Each row was made from one small tree. The marks that hang from a mark follow it in brackets, in the order of their numbers. Every link used is in the known rows. Write each row's tree.
Known rows
j391(j718(j51(j510))): [.17,.04,.21,.05,.57,.06,.24,.16,-.18,-.02,-.17,.08,-.24,.21,-.18,.02,.38,-.07,-.28,-.17,-.27,.14,-.09,.20,.32,.23,.28,.37,.36,.03,.03,-.03,.18]
j115(j606(j510(j227))): [.03,.04,.40,.05,.28,.05,.00,.17,-.15,-.29,-.16,-.04,-.07,.18,-.22,-.01,.15,-.11,-.40,-.20,-.25,-.13,.00,.55,.22,.24,.32,.26,.11,-.08,.03,-.07,.17]
j391(j510): [-.03,-.01,.21,.22,.32,-.07,.29,.15,-.15,-.11,.01,.12,-.07,.07,-.13,.15,.29,-.05,-.28,.02,-.39,.08,-.04,.32,.03,.28,.17,.32,.10,.07,.23,-.24,.02]
j227(j718): [-.02,.05,.13,.26,.30,.10,.25,.02,-.11,-.17,-.08,.10,-.09,.07,-.29,.03,.35,.01,-.30,-.07,-.29,.07,-.02,.40,.14,.19,.18,.35,.23,-.05,.06,-.18,.06]
j606(j510(j115 j206 j718(j51))): [-.08,.00,.42,-.08,.30,.17,.38,.08,-.11,-.21,.07,.15,-.10,.39,-.41,-.13,.30,-.25,-.23,-.02,-.42,.20,.30,.13,.16,.54,.46,.44,.35,.04,-.15,-.20,.39]
j51(j510(j115 j206) j718(j391)): [-.06,.01,.06,.25,.41,.13,-.01,.09,-.17,-.04,-.13,.07,-.35,-.12,-.36,-.22,.19,-.27,-.22,-.01,-.39,.16,.13,.04,.24,.42,.27,.22,.56,.17,.10,-.17,.22]
j391(j51 j510(j227 j718)): [-.01,-.11,.37,-.09,.29,-.11,.20,-.08,-.17,-.18,.24,.10,-.04,.21,-.20,.18,.17,-.11,-.28,.22,-.48,.35,.11,.34,.10,.53,.24,.28,.15,.06,.12,-.32,.19]
j391(j51): [.00,.00,.28,.15,.42,-.08,.28,-.08,-.07,-.13,.10,.01,.07,.09,-.12,.22,.30,-.04,-.29,-.04,-.35,.23,-.12,.26,.16,.25,.27,.24,.15,.00,.02,-.06,.03]
j115(j206 j606): [-.10,.06,.34,.24,.36,-.10,.22,.02,-.13,-.23,-.27,-.07,-.15,.01,-.14,.09,.03,-.01,-.26,-.42,-.29,-.10,.07,.43,.15,.25,.33,.17,.11,-.09,.19,-.12,.14]
j510(j115(j51(j391 j718) j227) j206): [.01,.15,.31,.23,.45,.12,.19,.06,-.03,-.11,-.18,-.11,-.33,-.01,-.19,-.15,.31,-.20,-.21,-.25,-.18,.15,.25,.06,-.13,.32,.60,.52,.50,.04,-.19,-.09,.20]
j115(j51(j510(j718)) j206 j227 j606): [.01,.34,.38,.27,.44,.03,.22,.02,-.18,.01,-.43,-.21,-.39,-.04,-.25,.09,-.22,-.01,-.23,-.52,-.21,-.12,.28,.29,.14,.35,.59,.45,.23,-.14,.00,-.15,.35]
j206(j115(j51 j227 j606 j718)): [-.03,.18,.41,.28,.46,.13,.06,-.16,-.11,-.08,-.32,-.15,-.30,.14,-.19,.12,.16,-.14,-.25,-.56,-.13,-.01,.20,.16,-.07,.28,.63,.42,.25,-.20,.03,-.20,.39]
j510(j206(j115(j718(j51))) j227): [.06,-.18,.45,-.22,.41,.04,.14,.00,-.11,-.34,-.09,.12,-.28,.30,-.32,-.12,.41,-.28,-.20,-.33,-.31,.31,.26,.22,.15,.42,.45,.29,.26,-.10,-.01,-.27,.42]
j51(j510 j718): [.09,.05,.03,.28,.51,.04,.05,.16,-.17,.10,-.17,.01,-.27,-.07,-.21,-.02,.28,-.10,-.26,-.15,-.21,.01,-.04,.11,.18,.20,.13,.26,.46,.09,-.07,-.04,.06]
j718(j51 j391(j510(j206 j227))): [.01,-.05,.38,-.09,.29,-.03,.28,.16,-.25,-.44,-.05,.13,-.16,.05,-.17,-.12,.26,-.17,-.31,-.02,-.48,.16,.16,.42,.23,.46,.38,.24,.07,.02,.37,-.31,.25]
j206(j115): [-.04,-.06,.23,.23,.33,.08,.13,-.06,-.07,-.12,.01,.12,-.17,.16,-.27,.12,.53,-.11,-.24,-.25,-.30,.17,-.01,.24,.03,.19,.30,.37,.30,.02,.10,-.12,.10]
j51(j391 j510(j115(j606) j718)): [-.10,.10,.19,.16,.35,.09,.00,-.04,-.14,.01,-.27,-.12,-.47,.11,-.24,-.16,.04,-.13,-.25,-.08,-.37,.21,.01,.09,.05,.42,.25,.43,.45,.09,-.02,-.11,.12]
j51(j510): [.06,.10,.13,.25,.42,-.01,.15,.17,-.12,.01,-.14,.03,-.25,-.03,-.20,.08,.24,-.06,-.27,-.12,-.29,.09,-.13,.27,.21,.16,.17,.35,.23,.06,.03,-.04,.01]
j227(j510(j51 j115)): [-.06,.01,.24,-.01,.22,.21,.09,-.04,-.12,-.20,-.01,.11,-.09,.24,-.36,.04,.27,-.26,-.37,-.04,-.41,.28,.20,.26,.10,.44,.35,.41,.16,.10,.15,-.17,.17]
j510(j206 j227 j718): [.04,-.07,.37,.01,.15,-.08,.13,.09,-.19,-.32,.16,.14,-.25,.16,-.28,-.02,.13,-.12,-.16,.05,-.31,.31,.26,.42,.15,.39,.30,.37,.24,.02,-.02,-.19,.25]
j391(j51(j510) j718): [.12,-.05,.20,.10,.57,-.01,.18,.08,-.13,.06,-.02,.07,-.06,.14,-.22,.17,.25,-.09,-.29,.00,-.36,.25,-.21,.25,.34,.27,.22,.24,.39,.06,.02,-.07,.11]
j606(j510(j115 j206 j227)): [-.04,-.09,.44,-.08,.21,.09,.09,.23,-.02,-.33,.09,.15,-.14,.23,-.42,-.08,.29,-.28,-.30,.00,-.38,.18,.15,.44,.18,.39,.40,.40,.21,.06,-.05,-.18,.24]
j510(j51(j391) j206(j115) j227(j718)): [-.07,-.28,.36,-.19,.32,.21,.03,.05,-.16,-.45,-.17,.12,-.29,.29,-.49,-.30,.49,-.22,-.28,-.21,-.35,.37,.25,.52,.11,.41,.36,.37,.37,-.03,.07,-.22,.20]
j206(j115(j227)): [.08,.06,.25,.30,.29,.14,.10,-.03,.01,-.08,.03,.05,-.28,.08,-.29,.13,.41,-.11,-.21,-.30,-.19,.10,.03,.25,.04,.19,.45,.41,.31,-.01,.06,-.16,.17]
j606(j115(j206 j718(j51)) j510): [-.07,-.06,.41,.04,.36,.12,.41,.08,.00,-.08,-.45,.15,.05,.33,-.46,-.06,.56,-.18,-.19,-.43,-.35,-.35,.18,.15,.27,.38,.34,.08,.19,-.13,-.12,-.26,.39]
j227(j510(j115) j718(j51 j391)): [-.04,.16,.08,.07,.21,.38,.22,-.14,-.13,-.23,-.22,.17,-.06,.11,-.48,-.15,.41,-.21,-.41,-.09,-.51,.09,.12,.23,.24,.44,.36,.35,.26,.00,.26,-.37,.27]
j51(j391(j510(j206)) j718): [.00,-.11,.16,.18,.43,-.06,.27,.34,-.21,-.10,-.17,.09,-.15,-.01,-.16,-.17,.30,-.15,-.23,-.03,-.38,.06,.06,.17,-.02,.37,.14,.19,.42,.13,.06,-.27,.02]
j227(j510(j51 j718(j391))): [.01,.06,.13,.15,.07,.23,.11,-.11,-.36,-.20,-.04,.20,-.04,.13,-.47,-.03,.12,-.20,-.27,.01,-.38,.14,.28,.22,.29,.46,.25,.21,.21,.09,.21,-.22,.23]
j206(j115(j227(j510))): [.15,.14,.17,.25,.20,.25,.06,.06,-.02,-.03,-.06,.13,-.17,.05,-.43,.14,.34,-.20,-.32,-.34,-.29,.02,.08,.30,.07,.25,.43,.40,.27,-.01,.09,-.31,.18]
j606(j510(j115 j227)): [-.01,-.03,.37,-.01,.20,.15,.03,.08,.00,-.25,.08,.11,-.14,.25,-.40,.01,.40,-.23,-.32,.01,-.33,.09,.03,.37,.17,.31,.33,.41,.21,.06,-.05,-.11,.18]

Write each row's tree
[-.02,-.11,.28,-.09,.38,.00,.22,-.01,-.13,-.25,.04,.09,.02,.14,-.26,.11,.29,-.07,-.40,.13,-.50,.24,-.01,.54,.16,.44,.21,.28,.11,-.03,.22,-.38,.13]	j391(j51 j510(j227(j718)))
[.00,-.04,.16,-.03,.25,.23,.24,.24,-.24,-.29,-.30,.17,-.03,.14,-.48,-.25,.22,-.19,-.37,-.15,-.41,.15,.18,.47,.19,.42,.22,.29,.23,-.01,.07,-.31,.09]	j227(j510(j51(j391) j206) j718)
[-.05,-.01,.34,-.04,.35,-.06,.48,.15,-.24,-.22,.04,.15,-.14,.23,-.17,-.03,.18,-.10,-.21,.02,-.46,.25,.28,.22,.06,.53,.34,.37,.20,.03,.13,-.35,.29]	j391(j510(j206 j718(j51)))
[-.08,.08,.32,.19,.42,.02,-.03,-.05,-.37,-.26,-.32,-.13,-.17,-.02,-.04,-.07,.15,-.11,-.38,-.18,-.33,-.08,.21,.34,.02,.37,.42,.25,.23,-.03,.35,-.19,.25]	j115(j51(j718(j391(j510(j227)))) j606)
[.05,-.13,.35,-.07,.29,.02,.05,.01,-.19,-.38,-.09,.00,-.24,.19,-.20,-.12,.39,-.11,-.28,-.10,-.21,.25,.04,.40,.15,.24,.26,.34,.13,.05,.00,.06,.01]	j510(j51(j391) j227)
[-.01,-.08,.33,.03,.34,.15,.11,.03,-.10,-.14,.16,.10,-.29,.34,-.29,.11,.21,-.20,-.26,.12,-.31,.27,.22,.26,.09,.53,.49,.41,.29,.14,.25,-.27,.31]	j391(j510(j51 j115(j227)) j718)
[-.02,-.06,.40,-.20,.36,.03,.21,.03,-.05,-.31,-.08,.01,-.32,.24,-.13,-.13,.51,-.18,-.33,-.01,-.45,.30,.02,.23,-.03,.43,.36,.47,.17,.10,.16,-.22,.11]	j718(j51(j391(j510(j115 j227))))
[.03,-.04,.30,-.04,.55,.09,.28,.04,-.04,-.06,-.22,.10,-.34,.22,-.36,-.02,.33,-.17,-.23,-.29,-.38,.17,.06,.15,.32,.39,.42,.35,.40,.05,.09,-.16,.31]	j391(j718(j51(j510(j115(j206)))))
[-.06,-.03,.27,.16,.26,-.03,.29,-.13,-.24,-.23,.16,.13,.02,.04,-.31,.02,.08,-.14,-.16,.11,-.47,.31,.12,.21,.28,.47,.30,.13,.27,.05,.11,-.22,.23]	j510(j206 j718(j391(j51)))
[-.10,-.10,.33,.20,.25,.08,.28,.12,.01,-.01,-.37,.20,.05,.25,-.53,.01,.44,-.19,-.15,-.32,-.36,-.36,.14,.20,.23,.32,.22,.04,.21,-.09,-.10,-.29,.31]	j606(j115(j206 j718) j510)
[.01,.06,.29,.20,.27,.06,.19,-.09,.08,-.07,-.09,.06,-.36,.03,-.42,.10,.06,-.20,-.10,-.30,-.23,.03,.20,.10,.16,.39,.44,.24,.19,-.03,-.01,-.31,.34]	j510(j115(j206 j227 j718))
[-.21,.04,.31,.15,.35,-.01,.12,-.01,-.09,-.17,-.06,-.04,-.23,.14,-.07,.08,.12,-.11,-.35,-.01,-.47,.14,.05,.31,-.07,.45,.33,.36,.16,.04,.34,-.28,.15]	j391(j510(j115(j606)))
[.04,.14,.33,.27,.35,-.03,.16,.01,-.07,-.12,-.33,-.10,-.29,-.04,-.24,.09,-.19,-.08,-.17,-.50,-.16,-.20,.15,.27,.21,.35,.41,.07,.10,-.17,.06,-.28,.33]	j115(j206 j227 j606 j718)
[-.06,.15,.28,.32,.30,.28,.21,-.07,-.13,-.24,-.20,.08,-.21,-.01,-.47,-.07,.37,-.14,-.25,-.34,-.29,.06,.28,.37,.10,.30,.64,.48,.36,-.13,.19,-.31,.34]	j510(j206(j115(j51 j227(j718(j391)))))
[-.05,-.01,.37,-.06,.53,-.09,.37,.23,-.24,-.23,-.43,-.04,-.20,.15,-.03,-.22,.05,-.15,-.28,-.26,-.43,.06,.07,.18,.05,.50,.28,.15,.15,-.08,.14,-.36,.25]	j115(j606 j718(j51(j391(j510(j206)))))
[.04,.09,.09,.17,.15,.51,-.01,-.11,-.19,-.20,-.20,.17,-.15,.08,-.67,-.10,.32,-.26,-.37,-.27,-.34,.02,.27,.38,.26,.43,.43,.28,.32,-.03,.30,-.39,.31]	j206(j115(j227(j510(j51) j718(j391))))
[.15,.20,.21,.23,.33,.13,.25,-.11,-.14,-.16,-.15,.02,-.25,-.02,-.23,-.04,.21,-.12,-.18,-.25,-.16,-.05,.05,.05,.32,.31,.42,.16,.15,-.07,.07,-.18,.32]	j115(j227 j718(j51 j391))
[-.06,.10,.30,.22,.25,.09,.16,.09,-.23,-.11,-.11,.01,-.04,.25,-.28,.00,.05,-.08,-.29,-.13,-.28,-.12,.10,.31,.17,.33,.27,.27,.26,-.04,-.06,-.13,.23]	j115(j606(j510(j718)))
[-.04,-.04,.22,-.05,.25,.21,.06,-.10,-.14,-.12,-.09,.15,-.12,.27,-.45,.01,.18,-.33,-.30,-.08,-.39,.26,.25,.11,.14,.52,.29,.29,.17,.05,.05,-.28,.30]	j227(j510(j51 j115(j718)))
[.07,.04,.21,.11,.18,.24,.08,.05,-.07,-.02,-.39,.07,-.14,.19,-.44,-.12,.36,-.23,-.24,-.23,-.25,-.10,.19,.18,.11,.41,.32,.19,.22,-.03,-.09,-.28,.24]	j606(j115(j227(j510(j51(j391))) j718))
[-.21,.10,.38,.22,.53,.04,.14,-.18,-.11,-.15,-.36,-.18,-.22,.08,-.16,.01,.17,-.13,-.28,-.49,-.28,-.04,.33,.16,-.06,.36,.56,.34,.37,-.07,.07,-.09,.30]	j510(j115(j51(j718) j206 j606))
[-.08,-.14,.35,-.19,.24,.34,.03,.04,-.08,-.36,-.17,.09,-.18,.39,-.56,-.29,.48,-.25,-.38,.00,-.33,.16,.14,.44,.21,.42,.29,.41,.29,.04,-.08,-.13,.17]	j606(j510(j51(j391) j115 j227(j718)))
[.09,.03,.34,-.03,.17,.19,.18,-.02,-.26,-.31,-.03,.14,-.09,.24,-.40,-.15,.34,-.18,-.27,-.05,-.30,-.03,.15,.25,.39,.38,.36,.26,.23,.02,-.02,-.13,.33]	j606(j510(j227 j718(j51 j391)))
[-.02,.04,.16,.31,.21,.29,.11,.00,-.08,-.24,-.08,.16,-.25,-.04,-.54,-.12,.31,-.16,-.22,-.22,-.31,.06,.17,.39,.22,.35,.45,.29,.40,-.05,.23,-.38,.30]	j510(j206(j115(j227(j718(j391)))))
[.03,-.07,.21,.01,.44,.06,-.07,.05,-.04,-.08,-.20,.01,-.45,-.01,-.42,-.08,.22,-.24,-.23,-.24,-.31,.10,.20,.19,.23,.38,.31,.27,.45,.11,-.01,-.15,.24]	j51(j510(j115(j206) j227) j718)
[-.14,.01,.12,.12,.42,.19,.21,-.19,-.04,-.09,-.26,.07,-.14,-.07,-.58,-.04,.18,-.17,-.29,-.11,-.58,.15,-.01,.26,.42,.49,.28,.16,.32,.03,.23,-.32,.21]	j227(j718(j391(j51(j510(j115(j206))))))
[.05,.00,.23,.24,.37,.16,.08,-.28,-.05,-.05,-.01,.07,-.13,.01,-.40,.11,.26,-.24,-.17,-.23,-.31,.15,.00,.03,.25,.38,.41,.07,.31,-.04,.09,-.30,.33]	j206(j115(j227 j718(j391(j51))))
[-.10,-.18,.28,.10,.27,.02,.27,.16,-.19,-.12,-.02,.22,-.25,.20,-.37,-.10,.36,-.20,-.15,-.04,-.50,.28,.18,.17,-.08,.48,.23,.34,.43,.12,.10,-.42,.16]	j51(j391(j510(j206(j115) j718)))
[-.08,-.02,.37,.04,.41,.12,.09,.07,-.27,-.19,-.29,-.03,-.03,.32,-.29,-.05,.03,-.19,-.31,-.26,-.22,-.11,.15,.26,.25,.40,.27,.10,.13,-.09,-.03,-.10,.30]	j115(j606(j510(j51)) j718)
[-.03,.29,.48,.31,.41,-.02,.28,-.02,-.08,-.20,-.37,-.21,-.21,-.04,-.09,.16,-.03,.01,-.28,-.60,-.16,-.18,.20,.42,.05,.21,.66,.38,.06,-.19,.11,-.09,.25]	j115(j51 j206 j227 j606)
[.02,.10,.42,.22,.41,.11,.26,.09,-.04,-.17,-.20,-.03,-.28,.07,-.26,-.04,.43,-.15,-.21,-.45,-.21,.16,.14,.25,-.10,.19,.62,.56,.34,-.05,-.07,-.12,.16]	j510(j206(j115(j51(j391) j227)))
[-.19,-.10,.32,-.01,.33,.06,.19,-.03,-.12,-.22,.09,.08,-.19,.29,-.23,.07,.30,-.19,-.30,.12,-.44,.35,.18,.24,-.02,.50,.33,.40,.14,.14,.28,-.19,.16]	j391(j510(j51 j115))
[.00,-.13,.21,.11,.28,-.02,.04,.20,-.28,-.29,-.02,.14,-.19,-.09,-.25,-.16,.22,-.21,-.25,.06,-.40,.06,.21,.33,.19,.45,.23,.11,.31,.11,.29,-.33,.22]	j51(j718(j391(j510(j206 j227))))
[.04,.07,.10,.14,.20,.16,.26,.25,-.17,-.20,-.18,.23,.02,.04,-.45,-.05,.17,-.13,-.36,-.11,-.44,.06,.14,.52,.18,.35,.22,.32,.21,-.06,.11,-.42,.14]	j227(j510(j206) j718)
[.04,.32,.16,.37,.39,.22,.28,.03,-.14,-.06,-.50,-.01,-.29,-.22,-.49,-.03,.10,-.03,-.26,-.45,-.26,-.19,.12,.38,.35,.23,.50,.36,.22,-.11,.17,-.24,.25]	j115(j51(j510) j206 j227(j718(j391)))
